What can hang from each mark:
j841: j715 j824
j715: j841
j286: j593 j905
j824: j593
j26: j3
j905: j286
j593: j3 j824 j977
j3: j26 j593

In the rows, zero is written as 128.
Known rows, with every way that one mark hangs from another:
j841{j824{j593}}: [152  52 182 167 183 119 141 115 136  87 115 102 121 158 113 133 160 138]
j715{j841}: [126 131 182 110 142 139 112 123 160 105 117 169  85 131 143 121 112 124]
j905{j286{j593{j3{j26} j824}}}: [134 165  65 133 118 159  72 171 131 172 128 116 114 148 124  69 129 110]
j286{j593{j3 j824 j977} j905}: [162 174 103 176  88  94 178 145  77 108 131 127 100 126 109  92  98 125]
j26{j3{j593}}: [122  99 169  64 120 135 151 122 160 156 155 171 135  92 181 161  99 137]
j715{j841{j824{j593{j3 j977}}}}: [112 141 115 182 100 132 130 122 105 105 131 178 126 156 120 124 113 106]
j841{j715 j824{j593}}: [165  72 197 171 213  93 128  85 124  66 126 105 114 161 124 132 168 153]
j26{j3{j593{j977}}}: [ 97 127 145  65  89 122 166 103 144 150 172 186 155  78 163 203  95 142]
j715{j841{j824{j593{j3}}}}: [143 107 140 180 127 144 115 142 122 113 117 165 114 166 134  86 116 100]
j26{j3}: [164 124 181  90 136 136 142 153 172 132 146 144 115 118 175 147 117 164]
j26{j3{j593{j824 j977}}}: [116 157 130 126  96 122 181 122 126 144 160 188 131  86 157 223  74 139]
j841{j715 j824{j593{j3{j26} j977}}}: [134 130 102 165 159 108 104 113 105 112 120  85 168 151 113 110 169 141]
j286{j593{j3 j824} j905}: [196 145 126 174 118 107 161 163  95 116 115 114  84 141 128  51 103 117]
j26{j3{j593{j824}}}: [146 127 155 123 127 136 168 137 139 149 146 174 110 102 171 182  78 135]
j841{j824}: [177 115 171 151 171 108 148 134 155  86 137  91  96 143 122 107 162 126]
j841{j715 j824{j593{j977}}}: [133 100 173 175 181  75 140  69 104  57 140 119 131 146 107 174 165 159]
j905{j286}: [140 123 158  85 167 141  89  97 160 132 144 123  91 114 113 148 155 152]
j715{j841{j824}}: [158 143 160 156 151 124 133 132 162  92 136 159  83 150 130  89 129 106]

Rows:
[ 94  99 108 109 123 154  96 129 118 149  94  93 171 132 114 144 147 140]	j824{j593{j3{j26} j977}}
[139 185  80 154 115 142 120 166 123 141 114  88 127 125 115 137 127 127]	j593{j3{j26} j824 j977}
[128 151  79  99  97 112 131 145 115 148 112  95 150 117 111  46 140 128]	j286{j593{j3{j26} j977} j905}
[ 91 137 103 120 137 130 139 111 125 150 116 120 146  98 107 181 125 121]	j3{j26 j593{j824 j977}}
[ 97 143  81 163 113 148 101 142 125 142 105 149 156 155 111  91 129 106]	j715{j841{j824{j593{j3{j26} j977}}}}
[160 120 106  99 124 132 117 168 129 157 100  77 134 131 130   4 145 125]	j286{j593{j3{j26}} j905}
[ 68 111 113  63 129 129 124  89 142 155 122 116 169  89 116 163 139 128]	j3{j26 j593{j977}}
[ 82 167  55  78  80 145  72 130 131 170 152 129 155 125 119  93 146 120]	j905{j286{j593{j3{j26} j977}}}
[108  93 143 129 113 131 126 110  96 118 121 124 142 135 116 178 126 143]	j824{j593{j3 j977}}
[121  70 133 105 153 167  81 149 133 158  81  81 159 148 128 101 149 134]	j824{j593{j3{j26}}}
[114 167  75 152  88 127 130 174 110 132 126 108 140 144 125 101 112 109]	j286{j593{j3{j26} j824 j977}}
[ 97 165  87  95  67 124 101 112 113 136 177 156 128 123 123 125 124 120]	j905{j286{j593{j3 j977}}}
[102 134 139 139 123 109 168  90 107 112 143 145 115  98 115 216 103 118]	j3{j593{j824 j977}}
[121 107 129 119 166 143 124 131 144 159 102 104 124 113 124 140 127 114]	j3{j26 j593{j824}}
